Each row was made from one walk, in order. Every step used is in the known rows, and no mark comes twice. Write each row's walk.
Known rows:
mato-nepeses: [ 0.19 -0.18 -0.15 -0.04  0.32  0.00  0.18 -0.06 -0.03  0.04 -0.18 -0.12
 -0.12 -0.23 -0.08  0.10 -0.05 -0.06 -0.01 -0.02 -0.04 -0.08 -0.04  0.25
  0.10  0.04  0.15]
zelal-nafegen-mato-nepeses: [-0.12 -0.25 -0.03  0.09  0.51 -0.06  0.02  0.08  0.17  0.36  0.00 -0.13
 -0.03 -0.19 -0.12 -0.01  0.07 -0.28  0.00  0.01  0.10 -0.05  0.21  0.53
  0.28 -0.17  0.35]
migeg-zelal-nepeses-mebiral: [ 0.13 -0.27 -0.19  0.05  0.07 -0.19 -0.41  0.18  0.21 -0.05 -0.11  0.19
 -0.14 -0.10  0.07  0.18  0.31  0.03 -0.04 -0.22 -0.37 -0.08  0.14 -0.01
 -0.44 -0.04  0.04]
nafegen-nepeses-mebiral-mato-migeg-zelal: [-0.17 -0.35 -0.08  0.25  0.04 -0.35 -0.17  0.19  0.44  0.28 -0.15  0.21
  0.07 -0.08 -0.14  0.11 -0.50 -0.15 -0.24 -0.23 -0.09 -0.15  0.52  0.14
  0.05 -0.02  0.35]
nepeses-mebiral-mato-migeg-zelal-nafegen: [-0.35 -0.28 -0.09  0.25  0.57 -0.18 -0.38  0.09  0.60  0.22 -0.08  0.46
 -0.12 -0.01 -0.03 -0.03 -0.35 -0.42 -0.33  0.01 -0.10  0.14  0.53  0.05
  0.02  0.11  0.44]
mebiral-nepeses: [-0.08 -0.05  0.16  0.08 -0.04 -0.03 -0.25  0.00  0.19 -0.03 -0.12  0.13
  0.20 -0.08  0.10  0.08 -0.14  0.10  0.10 -0.17  0.19 -0.19  0.14 -0.09
 -0.09 -0.02  0.02]
mebiral-mato-migeg: [-0.19  0.02  0.04  0.17  0.33 -0.01 -0.02  0.03  0.20 -0.01 -0.21  0.13
  0.09  0.00 -0.11 -0.01 -0.42 -0.04 -0.20 -0.04  0.07 -0.01  0.31 -0.03
  0.22  0.08  0.11]
mebiral-zelal-migeg: [ 0.35 -0.10 -0.05 -0.03 -0.12 -0.18 -0.19 -0.20 -0.22  0.00 -0.11  0.28
 -0.28  0.23  0.10  0.22  0.08 -0.06  0.02 -0.43  0.09  0.31 -0.16 -0.33
 -0.01 -0.13 -0.04]
migeg-zelal: [-0.17 -0.16 -0.05  0.12  0.04  0.00 -0.25  0.05  0.00 -0.07 -0.01  0.28
 -0.21 -0.13 -0.10  0.10  0.13 -0.18 -0.15 -0.22 -0.16 -0.03  0.05 -0.04
  0.05  0.03 -0.04]
mebiral-mato: [ 0.10 -0.06  0.12  0.07  0.13 -0.03 -0.11  0.26  0.24  0.04 -0.17  0.12
  0.24 -0.09  0.05 -0.05 -0.24  0.05  0.06 -0.02  0.23 -0.01  0.13 -0.13
  0.05  0.06  0.01]
zelal-mebiral: [ 0.04 -0.02  0.10 -0.12 -0.22  0.08 -0.16 -0.06  0.09  0.23 -0.13  0.03
 -0.11  0.10  0.23 -0.11  0.35  0.01  0.20 -0.06 -0.09  0.18  0.06  0.05
  0.03 -0.03  0.15]
mato-migeg-zelal-mebiral: [-0.38 -0.11  0.00  0.11  0.08  0.11 -0.33 -0.20  0.04  0.13 -0.14  0.28
 -0.47  0.04 -0.05  0.04  0.28 -0.33 -0.18 -0.28 -0.40  0.18  0.30  0.15
  0.26 -0.02  0.21]
zelal-nafegen-nepeses-mebiral: [ 0.08 -0.35 -0.03  0.09 -0.15 -0.38 -0.06  0.10  0.33  0.48  0.22 -0.13
  0.14  0.15  0.26 -0.04 -0.18 -0.11 -0.04  0.10  0.10  0.06  0.20  0.29
 -0.08 -0.11  0.56]
nafegen-nepeses-mebiral-zelal: [ 0.38 -0.27 -0.11 -0.12 -0.46 -0.27 -0.04  0.06 -0.11  0.21  0.03  0.02
  0.17  0.19 -0.02  0.21 -0.09  0.20  0.08 -0.27 -0.06 -0.03  0.12 -0.04
 -0.34 -0.26  0.10]
nafegen-mato: [-0.18  0.06  0.05  0.02 -0.01  0.00  0.04  0.15  0.09  0.17  0.01 -0.07
  0.18 -0.03 -0.19 -0.02  0.10  0.02  0.13 -0.07  0.01 -0.15  0.24  0.18
  0.05 -0.27 -0.14]
zelal-mato-mebiral: [ 0.12 -0.20 -0.24 -0.05  0.31 -0.37  0.33  0.02 -0.03  0.01 -0.31 -0.12
  0.16  0.13  0.15 -0.25 -0.38 -0.28  0.25  0.06  0.05  0.37  0.03  0.14
  0.15 -0.01  0.03]
mato-nepeses-mebiral-zelal: [ 0.48 -0.24 -0.33 -0.26  0.17 -0.11  0.11 -0.12 -0.11  0.08 -0.26  0.09
 -0.04 -0.05 -0.16  0.24  0.00  0.09  0.13 -0.17 -0.21  0.01  0.02  0.04
 -0.44 -0.11  0.08]
zelal-nafegen-mato: [-0.32 -0.07  0.10  0.15  0.20 -0.06 -0.16  0.13  0.20  0.29  0.19 -0.02
  0.08  0.05 -0.03 -0.11  0.14 -0.19  0.01  0.05  0.13  0.00  0.23  0.26
  0.17 -0.24  0.20]
nepeses-mebiral-mato-migeg-zelal: [-0.24 -0.14 -0.15  0.14  0.36 -0.13 -0.20  0.10  0.49  0.09 -0.23  0.42
 -0.03 -0.09 -0.20  0.05 -0.37 -0.14 -0.18 -0.11 -0.22 -0.05  0.51 -0.04
 -0.13  0.05  0.15]
migeg-zelal-mato-nepeses: [-0.09 -0.47 -0.20  0.05  0.65 -0.22 -0.03  0.05  0.01  0.04 -0.19  0.05
 -0.16 -0.26 -0.16  0.11 -0.07 -0.31  0.02 -0.14 -0.18  0.31  0.08  0.17
  0.39  0.11  0.20]
nafegen-mato-migeg-zelal: [-0.62 -0.02 -0.05  0.25  0.26  0.01 -0.14  0.00  0.06  0.04 -0.03  0.20
 -0.20 -0.09 -0.44  0.13  0.06 -0.30 -0.26 -0.30 -0.29 -0.18  0.46  0.26
  0.26 -0.22 -0.07]
mato-nepeses-mebiral: [ 0.34 -0.20 -0.32 -0.19  0.29 -0.15  0.29 -0.05  0.23  0.24 -0.23 -0.13
 -0.02 -0.19 -0.07  0.07 -0.12  0.02  0.13  0.09 -0.16 -0.08  0.10  0.30
 -0.31  0.02  0.21]

Write each row's walk:
[-0.57 -0.05  0.05  0.14  0.07  0.06 -0.30 -0.03  0.15  0.28 -0.12  0.21
 -0.32  0.01 -0.24  0.01  0.41 -0.30 -0.04 -0.36 -0.36  0.03  0.52  0.31
  0.31 -0.26  0.08]  nafegen-mato-migeg-zelal-mebiral
[ 0.34 -0.17 -0.01 -0.01 -0.10 -0.02 -0.43  0.09 -0.39 -0.26 -0.11  0.10
 -0.09  0.11  0.06  0.32  0.34  0.24 -0.07 -0.41 -0.12  0.04 -0.11 -0.26
 -0.21 -0.13 -0.13]  mebiral-zelal-nepeses
[ 0.22 -0.29 -0.38 -0.20  0.59 -0.35  0.33 -0.01  0.25  0.29 -0.24 -0.23
  0.18 -0.09 -0.04  0.00 -0.29  0.01  0.29  0.18 -0.14  0.30  0.17  0.25
 -0.09  0.04  0.31]  zelal-mato-nepeses-mebiral
[ 0.29 -0.07 -0.19 -0.24 -0.14 -0.09 -0.08 -0.05 -0.09  0.02 -0.08  0.22
  0.07  0.17 -0.09  0.14  0.05  0.18  0.10 -0.16 -0.17  0.07  0.09 -0.23
 -0.52 -0.16 -0.09]  nepeses-mebiral-zelal
[-0.14 -0.01  0.13  0.04  0.15  0.06 -0.20 -0.05  0.28  0.25 -0.30  0.15
 -0.04  0.07  0.10 -0.09 -0.10 -0.07  0.00 -0.09  0.01  0.18  0.36  0.04
  0.26  0.06  0.26]  zelal-mebiral-mato-migeg
[ 0.00 -0.29 -0.22 -0.04  0.01 -0.49  0.09 -0.08 -0.14  0.22 -0.02 -0.10
  0.21  0.39 -0.16  0.19 -0.44  0.03  0.01 -0.21 -0.21  0.37  0.40  0.04
  0.06 -0.19  0.31]  nafegen-nepeses-mebiral-zelal-mato-migeg
[-0.19 -0.27  0.23  0.07 -0.18  0.08 -0.69 -0.01  0.27  0.12 -0.26  0.45
 -0.12 -0.15  0.24  0.08  0.34 -0.09  0.17 -0.43 -0.04  0.00  0.23 -0.05
  0.01 -0.07  0.14]  migeg-zelal-mebiral-nepeses
[-0.27 -0.21 -0.09  0.32  0.31 -0.08 -0.42  0.00 -0.10 -0.24 -0.08  0.15
 -0.43 -0.06 -0.11  0.26  0.20 -0.19 -0.39 -0.37 -0.40 -0.05  0.18  0.10
  0.14  0.03  0.08]  mato-migeg-zelal-nepeses
[ 0.05 -0.06 -0.14 -0.01  0.03 -0.16  0.31  0.11  0.04  0.14 -0.28 -0.09
  0.17  0.03 -0.09 -0.19 -0.09 -0.22  0.23 -0.13  0.08 -0.20  0.16  0.35
 -0.05 -0.32 -0.16]  nafegen-mato-mebiral
[ 0.23 -0.30 -0.18 -0.04  0.11 -0.14 -0.10 -0.09 -0.25 -0.06 -0.15  0.24
 -0.16  0.24  0.20 -0.10 -0.09 -0.41 -0.07 -0.16  0.14  0.24 -0.12  0.04
 -0.06 -0.12  0.14]  mato-mebiral-zelal-nafegen
[ 0.18 -0.18 -0.23 -0.22  0.13 -0.29 -0.05  0.02 -0.04  0.07 -0.09  0.14
  0.25  0.27 -0.05  0.10 -0.14  0.14  0.29 -0.10 -0.16  0.48  0.17 -0.25
 -0.28 -0.13  0.03]  nepeses-mebiral-zelal-mato
[-0.06  0.01 -0.13  0.02  0.32 -0.15  0.07  0.04  0.48  0.18 -0.24  0.13
  0.19  0.04 -0.11 -0.05 -0.47  0.06 -0.06  0.08 -0.05 -0.02  0.45  0.02
 -0.17  0.02  0.17]  nepeses-mebiral-mato-migeg
[-0.47 -0.22  0.08  0.26  0.25 -0.06 -0.42  0.21  0.22  0.21  0.16  0.28
 -0.13 -0.06 -0.09 -0.02  0.26 -0.40 -0.15 -0.17 -0.03  0.00  0.28  0.21
  0.25 -0.22  0.15]  migeg-zelal-nafegen-mato
[ 0.30 -0.17 -0.29 -0.24  0.17 -0.14  0.13  0.02 -0.01  0.27 -0.25  0.01
  0.14 -0.08 -0.36  0.22  0.11  0.13  0.27 -0.25 -0.17 -0.18  0.25  0.23
 -0.40 -0.38 -0.06]  nafegen-mato-nepeses-mebiral-zelal
[ 0.11 -0.38  0.12  0.13 -0.29 -0.19 -0.34  0.06 -0.29  0.17  0.21  0.08
 -0.02  0.22  0.15  0.17 -0.01 -0.15 -0.17 -0.28  0.17  0.18  0.00  0.02
  0.19 -0.15  0.38]  mebiral-zelal-nafegen-nepeses
[-0.04 -0.10  0.27 -0.03 -0.24  0.06 -0.43 -0.05  0.24  0.20 -0.25  0.17
  0.09 -0.01  0.34 -0.01  0.19  0.12  0.29 -0.23  0.14  0.00  0.19  0.00
 -0.03 -0.07  0.19]  zelal-mebiral-nepeses
[-0.14 -0.21 -0.27  0.17  0.29 -0.18 -0.31  0.02  0.18 -0.06 -0.13  0.17
 -0.30 -0.02 -0.10  0.22  0.11 -0.08 -0.27 -0.25 -0.53 -0.08  0.33  0.11
 -0.26  0.02  0.16]  mato-migeg-zelal-nepeses-mebiral
[ 0.21 -0.34 -0.21 -0.14  0.46 -0.19  0.05 -0.06 -0.35 -0.03 -0.24 -0.04
  0.00 -0.01 -0.15  0.23 -0.11 -0.05  0.15 -0.22 -0.07  0.40 -0.01 -0.05
  0.20 -0.03  0.14]  mebiral-zelal-mato-nepeses
[ 0.32 -0.09 -0.15 -0.05  0.01 -0.22 -0.15  0.14  0.22  0.03 -0.11 -0.12
  0.08  0.02  0.18  0.09  0.17  0.21  0.10 -0.03 -0.22 -0.05  0.08  0.04
 -0.50 -0.02  0.08]  zelal-nepeses-mebiral
[ 0.56 -0.21 -0.22 -0.07 -0.08 -0.33  0.10 -0.24 -0.27 -0.05 -0.37  0.28
 -0.30  0.28  0.17  0.04 -0.15 -0.31  0.13 -0.44  0.16  0.28 -0.23 -0.13
 -0.09 -0.20 -0.09]  mato-mebiral-zelal-migeg
[ 0.05 -0.16 -0.08 -0.10  0.14 -0.16 -0.13 -0.01 -0.33 -0.09 -0.08  0.10
  0.15  0.25 -0.06  0.15 -0.07  0.03  0.14 -0.19 -0.05  0.48  0.01 -0.30
  0.11 -0.06 -0.03]  mebiral-zelal-mato
[ 0.14 -0.19 -0.05  0.03 -0.03 -0.15  0.02 -0.04  0.15 -0.05 -0.40  0.12
  0.16 -0.07  0.23 -0.10 -0.34 -0.16  0.20 -0.17  0.26 -0.22  0.09  0.14
 -0.16 -0.06 -0.02]  mato-mebiral-nepeses
[ 0.22 -0.22 -0.10 -0.05 -0.35 -0.33  0.12  0.10  0.21  0.34  0.06 -0.18
  0.20  0.06  0.07  0.03 -0.18  0.11  0.10 -0.02 -0.03 -0.11  0.17  0.21
 -0.23 -0.14  0.24]  nafegen-nepeses-mebiral
[-0.33 -0.29  0.01  0.23  0.25 -0.03 -0.44  0.07  0.12  0.06  0.15  0.33
 -0.32 -0.06  0.10 -0.01  0.14 -0.43 -0.28 -0.10 -0.02  0.16  0.06  0.05
  0.21  0.05  0.26]  migeg-zelal-nafegen
[-0.03 -0.14  0.01  0.07  0.00 -0.20  0.05  0.14  0.25  0.10 -0.40  0.04
  0.34 -0.08  0.02 -0.11 -0.22 -0.10  0.34 -0.25  0.28 -0.41  0.31  0.29
 -0.11 -0.35 -0.14]  nafegen-mato-mebiral-nepeses
[ 0.49 -0.24 -0.29 -0.16  0.19 -0.35  0.12 -0.12  0.10  0.39 -0.32  0.08
 -0.12  0.04 -0.19  0.23  0.07 -0.03  0.32 -0.40  0.01  0.04  0.15  0.15
 -0.28 -0.37  0.03]  nafegen-mato-nepeses-mebiral-zelal-migeg
[-0.29 -0.28 -0.05  0.12  0.34 -0.19 -0.22  0.11  0.06 -0.02 -0.03  0.19
 -0.03 -0.03 -0.06  0.01 -0.05 -0.24  0.02 -0.13 -0.16  0.38  0.15 -0.07
  0.31  0.05  0.08]  migeg-zelal-mato
[-0.30 -0.05 -0.17  0.01  0.27 -0.15 -0.15 -0.10  0.09  0.27  0.08  0.19
  0.03  0.29 -0.27  0.08 -0.01 -0.16 -0.11 -0.13 -0.19  0.10  0.50  0.16
 -0.17 -0.36  0.24]  nepeses-mebiral-zelal-nafegen-mato-migeg
[ 0.26 -0.24 -0.06  0.00  0.45 -0.06  0.06  0.17  0.21  0.12 -0.34 -0.01
  0.09 -0.31 -0.03  0.05 -0.31  0.01  0.05 -0.01  0.22 -0.12  0.09  0.12
  0.16  0.09  0.17]  mebiral-mato-nepeses
[ 0.55 -0.32 -0.11 -0.05 -0.45 -0.53 -0.08 -0.10  0.02  0.34 -0.04  0.07
 -0.07  0.30  0.16  0.24 -0.16  0.05  0.13 -0.45  0.08  0.19  0.04 -0.14
 -0.26 -0.28  0.23]  nafegen-nepeses-mebiral-zelal-migeg
